Known rows, with every way that one mark hangs from another
{Z312 {Z194 Z469} Z342 Z960}: 0.359; 1.390; 2.326; 0.143; -1.551; 1.990; -2.357; -1.334; 0.118; 1.825; 2.003; -2.354; 1.128; 0.247; 3.025; -0.234; -1.371; 0.215; -2.756
{Z194 Z469}: 1.026; -0.567; 1.963; -1.800; 1.090; 0.585; -1.097; -0.593; -0.441; 1.855; -0.273; 0.107; 0.689; 0.534; -0.126; -0.088; -0.138; 0.320; -0.840
{Z411 {Z312 {Z194 Z469}}}: -1.662; 0.176; 2.975; -2.664; 1.188; -0.348; -1.807; -1.140; -0.465; 0.952; 0.886; -1.886; 0.811; 0.818; 0.989; -1.138; 0.619; 0.794; -1.248
{Z149 {Z312 Z342} {Z469 Z194}}: -1.678; -0.886; 1.777; 1.290; -1.478; -0.937; -3.604; 0.932; -0.913; -0.416; -0.830; 0.108; 1.438; -0.056; 0.846; 1.594; 1.595; 0.376; 0.359
{Z194 {Z312 Z342 Z960} Z469}: 1.358; 0.318; 1.825; -1.170; -1.336; 3.138; -0.709; -2.658; 0.558; 1.110; 0.592; -0.934; 2.022; 0.003; 1.806; -0.033; -0.154; 0.427; -3.005
{Z194 {Z312 Z960} {Z469 Z495}}: 0.827; -0.761; 1.088; -3.124; 0.429; 2.652; 0.807; -2.040; 0.129; 0.673; 0.330; 0.758; 0.594; -1.310; -2.395; 1.599; -0.279; 1.133; -2.261
{Z411 Z312}: 0.104; -1.197; 1.992; -3.090; 0.809; -1.354; -2.293; -0.940; -0.457; -0.947; -0.936; -1.998; 0.504; 0.618; 0.522; -1.784; 1.040; 1.453; -1.304
{Z716 Z342}: 0.446; -0.429; 3.707; -0.894; -0.212; -1.532; -2.599; -1.163; -0.258; -0.062; -0.719; -2.099; 0.880; 0.547; 0.046; -0.110; -2.932; 0.547; -1.021
{Z312 {Z194 {Z469 Z149}} Z342}: 0.789; 0.615; 1.995; 3.024; 0.832; 0.700; -1.190; -0.458; 0.186; 3.218; 1.291; -1.467; 1.726; 0.995; 2.265; -0.439; 3.387; 0.224; -1.017
{Z312 Z960}: 2.586; -0.633; 1.246; -3.086; -1.241; -0.179; -2.123; -0.277; -0.272; -0.026; -0.045; -1.620; 0.065; -0.555; 1.371; -0.405; -2.657; 1.016; -1.867
{Z469 {Z194 {Z312 Z342 Z960}} Z495}: 0.801; -1.502; 1.177; 0.358; -0.867; 2.379; -1.745; -1.871; 0.017; -0.699; 0.269; -1.003; 0.553; -1.925; -0.337; 1.130; 0.663; 1.065; -1.904
{Z194 {Z469 Z149 Z495}}: 1.002; -1.232; 0.250; 0.676; 3.409; 1.221; 0.887; 0.475; -0.265; 2.049; -0.169; 0.986; 0.164; -0.457; -2.728; 1.694; 4.765; 1.057; -0.533
{Z312 {Z194 Z469}}: 0.169; 0.374; 2.734; -1.175; 0.306; -0.160; -1.523; -0.821; -0.397; 2.574; 0.906; -0.569; 0.809; 0.599; 0.857; -0.906; -1.978; 0.138; -0.745
{Z411 {Z312 Z194 Z342 Z960}}: -0.431; 0.758; 2.396; -1.152; -1.832; -0.142; -3.634; -1.648; 0.039; -0.943; 1.347; -4.549; 0.871; 0.477; 3.822; -2.129; -0.458; 1.395; -3.306
{Z312 {Z194 {Z469 Z495}} Z342 Z960}: -0.502; 0.913; 1.505; 0.450; -0.379; 2.677; -1.615; -1.291; -0.008; 1.460; 2.012; -1.410; 0.364; -0.552; 0.354; 0.579; -0.922; 0.669; -3.086
{Z312 Z342 Z960}: 2.200; 0.018; 1.184; -0.773; -2.007; 0.805; -2.729; -0.889; 0.132; 0.014; 0.216; -2.471; 0.795; 0.203; 2.735; -0.987; -1.143; 0.816; -3.014
{Z469 {Z149 Z312} Z194 Z495}: 0.711; -3.374; -0.081; 0.771; 2.058; 0.162; -1.027; 1.672; -0.549; -0.368; -0.845; 0.021; 0.178; -2.185; -2.095; 2.064; 5.736; 1.903; 1.764
{Z469 {Z149 {Z312 Z960}} Z194 Z495}: 1.127; -3.172; -0.510; -0.047; 0.886; 1.088; -1.266; 1.902; -0.351; -1.065; -0.030; -0.521; -0.241; -3.186; -0.933; 2.953; 4.351; 2.110; 0.893
{Z194 Z312}: 1.938; -1.158; 1.829; -2.409; -0.811; -1.091; -0.853; -1.970; 0.042; 0.554; -0.982; -0.277; 1.620; 0.323; 0.135; -1.743; -1.406; 0.962; -1.174
{Z411 {Z312 {Z194 Z469} Z342 Z960}}: -1.331; 1.086; 2.734; -0.994; -0.784; 1.719; -2.708; -1.768; 0.016; 0.350; 1.928; -3.430; 0.969; 0.380; 3.183; -0.672; 1.082; 0.805; -3.101

Rows
-0.301; 0.049; 2.000; 0.519; -2.662; 0.169; -2.597; -1.016; -0.515; 0.001; 0.212; -0.141; 1.450; -0.485; 1.076; 2.128; -1.545; 0.019; -1.261
{Z149 {Z469 {Z194 {Z312 Z342 Z960}}}}
1.625; -2.549; 0.402; 1.809; 2.893; -0.131; -1.058; 1.291; -0.653; 0.673; -0.390; -0.077; -0.477; -1.703; -2.183; 1.927; 4.287; 1.138; 1.069
{Z469 Z149 Z194 Z495}
0.576; -1.635; 0.372; 0.241; 0.625; -1.251; -0.520; 0.792; -0.077; 0.522; 0.198; -0.583; 0.804; -1.057; -1.037; -0.064; 3.082; 2.083; 0.195
{Z469 {Z149 {Z312 Z194}} Z495}
0.415; -0.179; 1.724; -1.861; -1.058; 0.553; -3.146; -1.313; 0.074; -1.684; 0.127; -3.667; 0.740; 0.391; 2.740; -1.451; 1.173; 1.464; -3.269
{Z411 {Z312 Z342 Z960}}
-0.191; 1.028; 2.766; 1.239; -0.437; 0.863; -2.265; -1.458; -0.061; 2.495; 1.098; -1.636; 1.493; 1.166; 2.142; -1.375; -0.347; -0.024; -1.779
{Z312 {Z194 Z469} Z342}
-0.808; -0.950; 1.204; -1.447; -0.810; -0.224; -1.186; -0.429; -0.901; -0.471; -0.003; 1.577; 0.059; -1.883; -2.877; 3.562; -1.855; 0.767; -0.678
{Z149 {Z469 {Z194 {Z312 Z960}} Z495}}
0.202; -1.465; -0.033; 2.127; 2.032; 2.565; 0.197; 0.232; 0.236; 0.973; -0.291; 0.155; 1.572; -0.403; -1.461; 1.212; 7.511; 1.465; -0.891
{Z194 {Z469 {Z149 {Z312 Z342}} Z495}}
-0.086; 0.257; 1.389; -1.890; 0.118; 1.358; -0.807; -0.757; -0.354; 1.526; 1.836; -0.514; -0.351; -1.083; -0.900; 1.122; -2.089; 0.896; -2.116
{Z312 {Z194 {Z469 Z495}} Z960}
2.431; -0.190; 1.486; -1.183; -2.514; 1.101; -1.668; -2.588; 0.576; -0.083; 0.019; -1.719; 1.826; 0.048; 2.341; -1.322; -1.513; 0.953; -3.058
{Z194 {Z312 Z342 Z960}}
-1.531; -0.650; 1.611; -0.129; 3.521; 0.229; -0.049; -0.352; -0.314; 1.174; 1.040; -0.899; 0.335; -0.191; -1.713; 0.572; 5.577; 1.556; -0.677
{Z411 {Z312 {Z194 {Z469 Z149 Z495}}}}
1.500; -0.737; 0.515; 0.655; -0.341; 3.012; -0.733; 0.401; 0.553; 0.911; 0.385; -1.429; 1.813; -0.557; 2.302; 1.483; 5.221; 1.213; -1.429
{Z194 {Z469 {Z149 {Z312 Z342 Z960}}}}
-0.217; 0.588; 1.966; -0.740; -2.346; 2.162; -2.091; -0.840; 0.308; 0.918; 1.575; -2.168; 1.708; -0.341; 3.273; -0.280; -0.121; 0.882; -1.979
{Z149 {Z312 {Z194 Z469} Z342 Z960}}
0.460; -0.118; 0.954; -0.700; -0.367; 3.745; 0.072; -2.883; 0.506; 0.531; 0.590; -0.110; 1.291; -0.606; -1.065; 0.837; 0.869; 0.902; -3.358
{Z194 {Z312 Z342 Z960} {Z469 Z495}}
-0.841; 0.407; 2.453; 1.747; 1.684; 0.679; -1.586; -0.830; 0.144; 1.622; 1.181; -2.783; 1.686; 1.239; 2.400; -1.019; 5.942; 0.893; -1.375
{Z411 {Z312 {Z194 {Z469 Z149}} Z342}}
2.079; -2.523; 0.292; 0.087; 0.955; 1.384; -0.109; -0.281; -0.052; -0.048; 0.306; -0.029; 0.022; -2.676; -1.707; 2.475; 2.882; 1.565; 0.076
{Z469 Z149 {Z194 {Z312 Z960}} Z495}
1.806; -1.767; 1.788; -2.175; -1.339; 0.783; -1.889; -1.195; -0.199; -0.337; 0.134; -1.047; 0.527; -1.790; 0.971; 0.807; -1.430; 0.821; -0.347
{Z469 {Z194 {Z312 Z960}}}
-1.040; 0.422; 2.860; -0.119; -0.631; -1.198; -3.562; -1.733; -0.096; -0.192; 0.563; -3.754; 1.208; 1.453; 2.829; -3.173; 0.889; 0.952; -2.341
{Z411 {Z312 Z194 Z342}}
-2.672; -1.268; 1.084; 1.476; -0.387; -0.364; -2.715; 0.829; -0.989; -0.925; -0.857; 0.929; 0.821; -0.738; -1.847; 2.449; 2.233; 0.832; 0.017
{Z149 {Z312 Z342} {Z469 Z194 Z495}}
0.820; -0.888; 0.595; 2.270; 2.074; 2.662; 1.243; -1.877; 0.552; 1.927; -0.136; 0.753; 1.805; 0.071; -1.844; 0.673; 6.113; 0.943; -1.653
{Z194 {Z312 Z342} {Z469 Z149 Z495}}
-0.939; 0.581; 1.633; -2.755; -3.489; -2.584; -2.567; 0.689; -0.630; -0.025; 0.721; -0.347; 1.007; -0.359; 1.697; 1.012; -4.081; 0.991; -0.939
{Z149 {Z312 Z194 Z960} Z469}
-1.581; 0.235; 2.139; -1.731; -2.216; -3.737; -2.431; 0.576; -0.789; 0.572; -0.112; 0.291; 1.430; 0.421; 0.554; -0.088; -2.457; 0.753; -0.076
{Z149 {Z312 Z194} Z469}
0.900; -0.099; 0.812; 0.156; 1.348; 1.342; 0.094; 0.382; -0.083; 2.208; 1.894; -0.342; -0.065; -1.370; -0.606; 1.901; 1.700; 1.166; -1.307
{Z312 {Z194 {Z469 Z149 Z495}} Z960}
1.391; -2.801; 0.695; 1.111; 2.335; 0.279; 0.012; -0.343; -0.216; 0.515; -0.666; 0.623; 0.421; -1.853; -2.677; 1.557; 4.348; 1.376; 1.018
{Z469 Z149 {Z194 Z312} Z495}
0.966; -1.797; -0.394; -1.451; 1.450; 2.435; 0.777; 0.976; 0.102; 0.431; 0.284; 0.479; 0.439; -1.896; -1.599; 2.808; 4.915; 2.002; -0.732
{Z194 {Z469 {Z149 {Z312 Z960}} Z495}}
-0.884; -0.597; 1.130; -3.071; -0.725; 1.701; -0.807; -0.271; -0.152; 0.486; 1.435; -0.558; 0.290; -1.820; -0.771; 1.298; -0.861; 1.545; -1.370
{Z149 {Z312 {Z194 {Z469 Z495}} Z960}}
1.405; -1.208; 1.076; -0.052; -0.531; -2.137; -1.349; 0.860; 0.087; 0.961; 0.166; -1.441; 1.411; -0.195; 1.777; -1.279; 2.579; 1.683; 0.621
{Z469 {Z149 {Z312 Z194}}}
1.899; -2.192; -0.920; -1.548; 0.191; 0.566; -0.225; 1.104; 0.112; -0.862; -0.245; -0.529; 0.125; -1.993; -0.869; 1.471; 3.494; 2.403; -0.777
{Z469 {Z149 {Z312 Z960}} Z495}
-1.555; -1.140; 1.391; 0.361; 0.903; -1.781; -2.263; 0.974; -1.524; 0.158; -0.591; 1.719; -0.611; -0.809; -3.205; 3.000; -0.248; 0.373; 0.536
{Z149 {Z469 Z194 Z495}}
